Each row was made from one path, in order. Every step used is in the known rows, and no mark comes twice. Write each row's path.
Known rows
C, B, Q, A: [ 53  14  17 -64  26 -35 -46 -19  -9  33  21  -1  -8 -21 -33 -28   0 -32
   0  13   5 -66  18   7 -18   5  11   5  18   1  -8   0  31  42]
M, C, B, Q, A: [ 38   7  17 -52  14 -37 -39 -13 -22  26  21  18 -27  -7 -40 -21  17 -37
   6   8  -1 -65  30  -3 -65   6  19   7  10 -10   3   7  53  45]
P, R: [ 62  19  17 -28  25 -30 -50  -7  -1  -6   0   4 -72 -19 -23   4  -2 -28
  -9 -25   4 -41  -3 -29  14 -12   3  -9  25  19 -57 -15  29  32]
C, B, S: [ 52  -5   4 -81   8 -31 -27 -33 -18  11  10 -20 -32 -21 -20  -7   9 -47
   6  23   4 -49  15  -1  23  -1  -1  16  27  53 -23  -9  23  48]
M, C, B, Q: [ 52  15   9 -60  14 -41 -43 -22 -25  15  18   5 -40  -5 -38  -9   6 -48
  23  17  -3 -62  31   0 -29   5  11  10  12  32 -11  -3  43  38]
W, E: [ 41  18  41 -27  28 -31 -57 -21 -14 -14  12 -21 -25 -18 -36 -15   6 -33
 -17 -21 -26 -49   4 -32 -19  26   8   1  17  -5 -33  10  36  12]
W, J: [ 51  16  18  -6  22 -18 -38 -16  -5  -2   7 -19 -42 -21 -22 -16  -8 -29
  -5 -24 -12 -58  30 -35   4  12  -2 -13  26 -40 -29  27  22   2]
B, C: [ 50  22   0 -49  35 -18 -44 -15 -16   0   1 -15 -55 -12 -25  -3 -36 -41
  -7 -13  37 -41  23  -3  33  17  15   6  28  11 -43   6  36 -22]
Z, W, E: [ 39  21  60 -26  40 -36 -67 -13 -18 -26   2 -19 -46 -15 -33 -27  13 -32
  -7 -16 -47 -40  -7 -39 -22   7  11   9  18 -35 -18  15  53   4]
R, A: [ 51   5  18   2  30 -27 -46  -7 -13   8  14  19 -27 -13 -13 -16  -1 -27
 -13 -28   4 -46  18 -25   8  10  17  -2  12  11 -33  11  52  10]
R, W, E: [ 48  26  70 -13  39 -31 -51 -16 -22 -25   6  -7 -30 -19 -39 -32 -13 -34
  -8 -23 -33 -42   3 -58 -42   2  13  12  18  -8 -31  13  55  37]
S, B, C, M, U: [ 17  24  25 -43  19 -31 -43 -24 -41 -11   3 -14 -12 -21 -23  10 -82 -69
  11  -3  25 -39  48 -37 -39  -7  19  29  36   1 -14  11  30  41]
M, U, Y: [ 35  25  14 -12  54 -30 -44 -31 -21  -5   5 -40 -58 -20 -10  -6 -38 -49
  -7 -30 -30 -41   3 -29  -8  17  21   6  12 -77 -16 -13  57  37]
B, C, M: [ 59  17 -17 -52  25 -25 -20 -10 -26 -25  -4  -3 -53 -15 -19  -5 -24 -46
   6   9  70 -41  23 -19  38   3  13   8  28  11 -36   4  36  -5]
B, Q, P: [ 73  14  23 -22  36 -10 -41 -21  -3  26   5 -12 -13   3 -40 -16   2 -33
  11 -23  24 -53   2   8 -19  -3  19  14  24  30 -20  -5  36  -1]
S, B, C, M: [ 47  20   0 -66  15 -26 -34 -12 -31 -13   2  -6 -33 -18 -21   5 -63 -55
   6   7  68 -45  51 -15   1  -4  13  15  39  50 -34  25  25  14]
A, Q, P: [ 57  10  29 -16  28  -4 -36 -10  -8   6  11   2  -8  -1 -36  -3  -7 -26
  -3 -57   3 -53  11 -30   9 -22  15  11  28 -12 -16  12   8  21]
V, Z, W: [ 73  41  36 -14  67 -31 -66 -18 -15 -23  -9  -9 -74 -11 -15 -29 -13 -35
  -4 -61 -37 -38  15 -31  33 -40  23  -3  14 -48 -37  24  48  -5]
U, M, C: [ 52  11  -6 -27  30 -27 -30 -21 -25 -15  -5  14 -90  -8 -13  -6  11 -39
   4 -35  -6 -42  17 -25 -12  12  26 -10   1 -32 -27  13  68   7]
Q, P, R, B, C, M: [ 76 -11   1 -30  21 -25   2  -4 -21 -14 -29  16 -50  -6 -45   1  15 -41
  17 -26  11 -56   7 -32  71 -11  26  23  31  56 -19 -29  45  37]
Q, P, R: [ 67   2  28  -6  24 -16 -30  -6   4   2  -7   6 -41  -3 -37  -1  18 -25
  -5 -49  -5 -44  -6 -32  -7 -25  18   2  29  52 -42 -19  30  28]
C, B: [ 51  11  14 -59  22 -38 -39 -27 -15   9  18  -8 -13 -15 -26 -14  -9 -42
   2  -7 -27 -57  28 -20  22  -1   8   3  16  50 -20  -1  17  41]
U, M, C, B, Q, A: [ 50   6  -8 -61  26 -38 -25 -18 -24  12   3  22 -58 -18 -26 -25  26 -36
   9   5  -2 -62  20   1 -36  10  28  -2   3 -37  -1   4  68  36]
U, M, C, B: [ 49   2 -11 -57  20 -41 -19 -26 -31 -12  -1  16 -65 -13 -18 -10  18 -47
  11 -14 -33 -54  29 -26   6   5  25  -6   1  13 -14   3  54  37]
B, Q, A, R, P: [ 49  31  20  -5  29  -8 -45   7  -7 -13  -1   1   3 -14 -29 -32  17 -26
 -10 -19  13 -50   7 -41 -45 -51   7  16  11 -56 -16   2  34  50]
R, Y: [ 56  25  31  -3  25 -26 -40 -20 -13  -7   8 -23 -37 -11 -23 -24 -42 -44
   1 -19 -11 -42  23 -34 -40  -3  18   8  21 -23 -21   8  37  35]
M, U: [ 23  24  43  -7  35 -29 -59 -33 -20   8  15 -17 -23 -14 -24  -5 -34 -49
  -1 -38 -42 -39  12 -43 -29   3  14  10  15 -48 -14  -5  37  37]
Z, W: [ 52  22  37 -29  42 -30 -60 -14 -14  -7   3  -7 -60  -8 -18 -21  -8 -34
   5 -24 -22 -36   4 -27   8 -13  13   5  18 -28 -18  14  47   3]
U, Y: [ 65  21  -9 -36  49 -25 -37 -20 -12  -9   3 -32 -76 -17  -7 -10 -21 -34
 -12 -20  11 -46   5  -7  30  21  16  -7  15 -27 -37   1  51   8]
R, B, Q: [ 68  21  24 -45  37 -33 -58 -32 -16  32   7 -11 -44 -13 -37 -14  -9 -40
  18 -15 -24 -66  11   7  50  29   8  14  10  -9 -10  -5  43  29]
C, B, Q, P, R, W: [ 89  11  47 -37  32 -31 -24  -6  -5   9  -6  16 -29 -10 -51 -25   4 -34
  25  -3  -6 -55  -2 -27 -28 -52  18  23  34  87 -27 -36  38  76]
C, M, U, Y: [ 45  20  -1 -15  43 -36 -21 -25 -31 -30   0 -29 -56 -23  -3  -8 -27 -55
   6  -7   2 -40   2 -44  -2   2  19   7  13 -78 -10 -14  57  52]
B, Q, A, R: [ 48  38  15 -33  31 -16 -49  -3  -7  -2  15   1 -15 -15 -23 -23  -6 -24
  -9  -1  31 -51  11 -27 -54  -4   3  11  18 -62 -31   9  35  24]
R, B, Q, A: [ 55  13  31 -37  37 -28 -55 -23 -13  43  10   2 -29 -16 -39 -27   1 -28
   2 -23 -23 -69   9   4  19  29  16  11   9 -48   5   5  54  37]

Write each row's path
[ 69  17  41 -34  19 -18 -56  -8   2  26   0  -2 -26  -8 -44   6 -22 -34
   7 -23  25 -53  14   2 -54 -25  12  17  44  84 -42  -8  22  37]
S, B, Q, P, R
[ 64  -7  18 -52  14 -32 -38 -23 -12   9 -13  -6 -87 -24 -28   9  22 -36
   6 -12 -21 -49 -11 -13  63   5  -2  16  26  17 -34 -27  44  64]
P, R, B, S
[ 36  40  31 -47  20 -16 -63  -5 -13  10  21  -1   8 -17 -25 -13 -45 -33
  -8  -4  27 -55  40 -24 -93  -9   3  20  28 -20 -28  29  23  44]
S, B, Q, A, R
[ 77  20  22 -44  32 -39 -58 -18  -5  21  -4   2 -77 -21 -39  -2   4 -32
  15 -14 -21 -63  -7  -2  52  11   2   9  20   7 -33 -29  40  50]
P, R, B, Q
[ 49  11  21  -6  29 -21 -50   2 -15   2  18  28 -28 -19 -14  -6 -12 -22
 -16 -34  13 -51  17 -33  26  -4   8   1  20 -38 -31  18  26  26]
R, A, Q
[ 50  20  37  -4  34 -24 -48  -9  -8 -14  -1 -17 -62 -18 -19 -28  -1 -28
   4 -21 -32 -49  20 -42   1  -8   1  -5  29 -71 -13  32  38  -5]
Z, W, J
[ 82  14  25 -20  30 -18 -41  -7   7  16  -6   1 -46  -5 -42  -4  18 -25
   9 -20  28 -50 -15  -1 -16 -21  13   7  34  43 -43 -29  33  20]
B, Q, P, R
[ 67 -14  28  25  25 -19 -27   8   1   6  -6  34 -27  -5 -29  -7  31 -18
 -13 -50  -1 -45  -3 -36 -11 -21  27   2  25  59 -41 -17  51  27]
Q, P, R, A
[ 77  24  70 -21  29 -18 -50  -3  -5  17  -6  11 -31  -8 -48 -10 -41 -34
  17 -26  16 -47  14 -24 -78 -50  18  27  45  81 -39  -6  41  64]
S, B, Q, P, R, W
[ 41  25  40 -49  25 -21 -71 -16  -8  40  21  -5 -12 -19 -31 -15 -45 -33
  -8  -9  28 -56  33  11 -68   6  11   9  29  -6 -18  30  33  30]
S, B, Q, A
[ 34  20  23   9  23  -7 -32   7 -10 -28  -1   5  11 -11 -24 -29  15 -26
 -23 -50 -20 -44  16 -71 -35 -54  12  10   8 -47 -16  11  32  57]
Q, A, R, P
[ 81   4  18 -50  21 -30 -30 -12   2  19  -1   2 -21  -9 -47  -8  24 -33
  16   1   2 -62  -1  -1  -2 -27  12  12  33  88 -30 -38  19  50]
C, B, Q, P, R
[  55   11  -12  -34   45  -45  -11  -14  -37  -33  -30  -18 -102  -31
  -20    9  -27  -58   12   -6  -13  -49   -3  -38   72   15   24   20
   24  -60  -16  -47   70   66]
P, R, B, C, M, U, Y
[ 81  -2  24  11  30 -20 -37   7   5  19  -6  29 -35  -7 -34 -10  31 -19
   0 -21  31 -50 -11  -6 -21 -17  21   8  29  53 -43 -26  55  19]
B, Q, P, R, A
[ 47  28  14   1  23 -11 -36  -1 -13 -37  -4  -6  -4  -8 -22 -17   5 -37
  -7 -41 -19 -42  17 -68  -3 -56   4  13   9  -3 -32   2  20  49]
A, R, P
[ 61   7 -10 -53  27 -32 -17 -19 -35 -10  -9   0 -48 -15 -30  -8 -18 -50
  16  -6  12 -57  28 -20  87  21  17  18  19  10 -10   0  45  23]
R, B, C, M
[ 43  12  -8 -43  23 -23  -5   0 -36 -31  -7  16 -16 -16 -26 -19  -8 -40
   1  -6  15 -58  32 -57  32   5  16  26  16 -48  -5   9  46  42]
Q, A, R, B, C, M
[ 68  -1  38 -15  24 -18 -33  -4  -7   9  -7  18 -36  -7 -49   7  15 -23
   4 -71 -51 -64  -3 -41  63 -22  13  14  27  -4 -14 -18  15  67]
A, Q, P, R, B
[ 57  -2  18 -40  14 -26 -23 -20 -20  23  11   8  -7  12 -52 -13  25 -45
  26  -7 -10 -65  29  -3 -51  -8  28  19  16  64   3  -9  45  36]
M, C, B, Q, P
[ 66  10  30 -13  23 -10 -36   5   2  -5  -1  15 -40  -8 -39   9   8 -19
  -6 -56   7 -49  -7 -39  11 -40   9   4  37  -1 -40 -13   7  42]
A, Q, P, R
[ 71  -3  -6 -48  25 -27 -10 -25 -23  11  -8  12 -38   1 -38 -17  34 -45
  28  -9 -10 -63  17   3 -25  -3  35  11   8  39  -1 -11  58  25]
U, M, C, B, Q, P
[ 33  18   8 -39  33 -17 -30  -6 -26  -7  -2   5 -19 -12 -33 -16 -21 -34
 -13 -31 -19 -59  31 -41  25  21  19  25  16 -49 -12  10  45  25]
Q, A, R, B, C
[ 14  17  16 -20  28 -29 -13 -11 -46 -28  -5   8   1 -19 -29 -13 -26 -54
   7 -17 -27 -52  29 -80  -6   1  23  38  13 -99  15  -5  53  68]
Q, A, R, B, C, M, U
[ 60  16  41 -36  25 -11 -56 -23  -8  38  11 -14   7   1 -42  -6 -37 -42
  11 -26  19 -57  32  10 -56  -7  19  23  34  70 -18  15  24  18]
S, B, Q, P
[ 34  15  14 -21   6 -23 -25   8 -25 -18   5  21  10  -4 -41 -29  37 -39
   5  -7 -21 -62  32 -51 -78 -56  16  22   2 -21   6  -2  44  82]
M, C, B, Q, A, R, P
[ 59  12  20  -3  23 -26 -51  17  -5  -9   7  41 -63 -26 -16   7   3 -14
 -19 -33  18 -46  -1 -42  28 -22   2  -5  29 -27 -54  -6  25  44]
P, R, A, Q
[ 36  14  27 -21  27 -23 -37 -11 -21  -2  10  10  -1 -11 -28 -23   1 -28
 -10 -45 -55 -61  24 -59   4  10  12  16   4 -55  -6  13  41  57]
Q, A, R, B
[ 65  12  31 -35  32 -35 -55  -9  -2  31  -3  15 -63 -24 -41 -13  15 -22
   0 -21 -22 -65  -8  -6  23  12   9   4  18 -35 -18 -19  52  56]
P, R, B, Q, A
[ 57  25  70 -12  33 -37 -50  -1 -12 -36  -6   6 -63 -27 -41 -19   2 -27
 -11 -20 -27 -38 -14 -66 -41 -16   7   6  27   7 -54 -10  53  57]
P, R, W, E
[ 68   0  39  -3  19 -21 -52   6  -1  31   0  26 -12  -9 -35   0  -8 -27
   0 -24  29 -54  17  -3 -59 -20  21  16  40  90 -41  -6  42  37]
S, B, Q, P, R, A
